What can hang from each mark
kupe: datot lobov
mizoz: lobov
vazuv: fedol
fedol: kupe pirul vazuv
lobov: kupe mizoz
pirul: datot fedol
datot: kupe pirul

(in the rows, 128 means zero)
Known rows, with every way that one mark hangs from another
datot[pirul]: [136  90 109 172 131 173 198 131 136  96 151  93 157 118 151 118 129 145
 120 122 129 137 108 169 197]
mizoz[lobov]: [185 119 118 182 126 218 171  84 124 127 160 128 119 109 128  81 153 194
  72 106 115 122 119 188 164]
datot[pirul[fedol]]: [137 103 110 165 113 152 165 129 119  96 134 147 159 140 151 129 139 144
 115 143 148 134  82 157 207]
datot[kupe[lobov] pirul[fedol[vazuv]]]: [142 106 131  91 103   9  64 152 115 112  84 186 135 155  97 146 100 101
 152 140 134 125 121  95 130]
datot[kupe]: [179 119 119 172 139 114 174 125 125 116 124 100  77  94 117 107 144 154
  91 144 102 140 155 159 114]
vazuv[fedol[pirul]]: [124 124 115  93 135 236 207 128 125  95 172 147 141  98 126 122 128 143
 135 162  82 154 100 188 133]
mizoz[lobov[kupe]]: [173 123 110 178  97 190 131  70 123 152 167 124 126 145 115  70 146 156
  89  83 135 115 129 131 146]
vazuv[fedol]: [160 126 111 136 149 206 201 110 127 111 119 112 158  82 137  91 140  99
 126 171  97 140  91 195 139]
vazuv[fedol[kupe[lobov[mizoz]]]]: [115 180 138 129 159 123 135 104 150 134 114 155 220  72 147 123 120  61
 153 185  90 118 135 188  99]
lobov[kupe mizoz]: [152 158 116 175 111 181 151  78 143 117 165 132 157 139 129  94 148 152
 114 131 120 123 149 149 181]
kupe[datot lobov[mizoz]]: [137 133 154 115 185 169  85 118 138 142 143 132  88 161 125 135 119 171
 140  92 110 124 135 167 166]
pirul[datot[kupe[lobov]] fedol[vazuv]]: [160 135 124  92 108  13  50 147  96 118  44 161  86 138  74 148 114 130
 137 175 129 129 125  88 109]
pirul[datot[kupe[lobov]]]: [152 115 118 151 155  54 129 147 112 125  80  84  95 113 105 155 100 140
 128 145 122 135 140 139 121]
mizoz[lobov[kupe[datot[pirul[fedol]]]]]: [143 101 134 137  96 147  47 107 115 163 154 164  97 184 117 134 125 147
 128  91 194 113  94  42 143]
kupe[lobov[mizoz]]: [142 140 132 152 166 165 142  99 137 116 153 138 158 148 139 117 122 160
 119 118  91 125 136 215 192]
kupe[lobov]: [150 110 126 164 163 149 151 117 123 128 145 119 138 154 146 110 132 122
 109  90  92 133 115 201 181]
mizoz[lobov[kupe[datot[pirul]]]]: [140  92 131 142 110 170  91 109 131 165 169 108  91 165 110 119 115 159
 132  59 181 118 118  54 141]
vazuv[fedol[kupe pirul[datot]]]: [ 87 148 106 106 116 162 196 148 122 109 123 106 160  44 129 153 128 127
 145 209 122 145 117 135  70]
fedol[kupe vazuv]: [146 148 119 148  87 122 152 113 140 120 119 113 137  96 130  68 174  87
  97 127 112 124 149 131  96]
datot[pirul[fedol[kupe]]]: [114 122 116 177 104  98 182 132 131 114 133 141 188 100 170 131 150 102
 106 161 156 123 113 126 143]
pirul[fedol]: [165 130 114 173 124 174 173 108 111 110 131 150 123 138 140 100 169 147
  87 143 117 133  93 178 171]
fedol[kupe[datot[pirul] lobov]]: [ 88 100 146 141 169  75 111 160 144 168 139  90 127 137 156 157 107  77
 148  68 149 122 126  97 115]

Rows
[ 88 125 156 120 166  81 101 144 158 148 135 123 156 128 156 172  95 110
 159 101 147 113 149 110 132] -> fedol[kupe[datot[pirul] lobov[mizoz]]]
[117 143 121 122  96  43  86 130 107 131  58 149 159 129 120 132 145  90
 125 167 147 116 112  94 110] -> pirul[datot fedol[kupe[lobov] vazuv]]
[141 121 137 124 150  44 117 138 151 100 128 142 152 122 126 170  72 145
 152 149 110 125 160 158 168] -> datot[kupe[lobov[mizoz]] pirul]
[111  72 143 125 182 134 112 158 127 148 137 100 106 175 143 154  95 129
 153  54 137 133 102 130 178] -> kupe[datot[pirul] lobov]
[ 95 113 135 117 158 136 158 161 148 144 108  85 143  67 144 143 120  61
 160 150 146 131 107  91  75] -> vazuv[fedol[kupe[datot[pirul]]]]
[161 115 137 148 120 196  84  90 121 175 170 113  53 162 105  87 145 168
 100  65 155 118 132  78 113] -> mizoz[lobov[kupe[datot]]]
[108 107 149 114 181 146  85 143 147 132 140 126 123 167 140 165  87 157
 163  95 139 125 130 146 195] -> kupe[datot[pirul] lobov[mizoz]]
[136 151 133 123 102  54  85 113 119 136  98 186 166 146 129 101 158  63
 112 133 119 116 124 129  94] -> pirul[fedol[kupe[lobov] vazuv]]
[154 161 123 139  74 113 136 112 119 117 101 165 151 115 132  77 183  88
  92 155 134 121 131 117  92] -> pirul[fedol[kupe vazuv]]
[105 166 157  93 187 122  94 122 150 162 103 136 151  91 137 136 111  73
 170 154 110 119 136 141  72] -> vazuv[fedol[kupe[datot lobov[mizoz]]]]
[132 136 144 112 118 137 122 134 135 149 104  86  61 111 117  83 163  95
 112 104 134 124 152  87  57] -> fedol[kupe[datot] vazuv]
[142 147 136 142 135 189 108  97 139 148 153 113  87 160 116 109 139 157
 131 106 139 123 146 103 146] -> lobov[kupe[datot] mizoz]
[113  90 123 155 135 152 120 137 130 145 149  93  99 169 129 127 118 109
 150  77 170 133 116  63 163] -> lobov[kupe[datot[pirul]]]
[100 140 110  90  65 143 163 143 120  93 124 102 118  93 109 130 145 164
 124 161 130 139 151  97  86] -> fedol[kupe pirul[datot] vazuv]
[114 126 133 137 125 156 106 122 150 135 162 108 117 165 129 139 109 137
 158  99 167 124 143  81 174] -> lobov[kupe[datot[pirul]] mizoz]
[ 94 132 106 140 107 152 205 144 118 105 149  87 122  78 141 149 138 176
 109 169 129 141 142 134 101] -> fedol[kupe pirul[datot]]
[122 147 127  85 133  93 121 150 121  97 133 141 107 114 101 193  75 232
 145 173  99 141 168 149 131] -> fedol[pirul[datot[kupe[lobov[mizoz]]]]]
[115 117 152 100 153 117  67 144 130 125 134 178 139 180 136 181  94 160
 160 117 155 121  99 123 199] -> kupe[datot[pirul[fedol]] lobov[mizoz]]
[ 90 140 122  73  94  94 112 146 121 113 115 126 132 130 110 150 112 131
 143 127 122 133 145 106  85] -> fedol[kupe[lobov] pirul[datot] vazuv]
[ 83 130 117 122 129 120 158 152 118 123 147 107 143 122 144 170 106 142
 125 131 116 140 139 136 111] -> fedol[kupe[lobov] pirul[datot]]
[ 79 137 114  86 138 117 149 153 119 122 119 126 175  84 134 173 100  98
 161 169 110 140 107 141  72] -> vazuv[fedol[kupe[lobov] pirul[datot]]]
[115 144 120  94  74 159 171 129 134 103 165 142 123 114 122  98 154 144
 114 126 102 137 161 130  84] -> fedol[kupe pirul vazuv]
[117 134 148 137 166  90  92 136 111 178 113 147  92 159 147 134 142  96
 110 100 137 120 114 101  76] -> pirul[fedol[kupe[datot lobov]]]
[121 166 138 165 148 107 141 103 150 135 142 139 195 111 161 119 133 114
 111 138 101 117 161 187 135] -> fedol[kupe[lobov[mizoz]]]
[117 121 104  73  79 188 160 139 115  74 132 110  95 129  95 130 133 206
 127 146 120 147 124 125 144] -> fedol[pirul[datot] vazuv]
[120 128 157 104 143  81  77 137 135 170 104 115  84 156 120 105 139  60
 133  63 120 120 150  81  66] -> fedol[kupe[datot lobov] vazuv]
[128 143 157  87 122  58  40 139 114 167  89 163  88 169 123 117 149  72
 127  90 138 118 125  73  69] -> pirul[fedol[kupe[datot lobov] vazuv]]
[158 116 123 106  74  51 106 147 117  91  81 160 114 120  91 130 128 134
 132 170 145 133 128  96 128] -> datot[kupe pirul[fedol[vazuv]]]
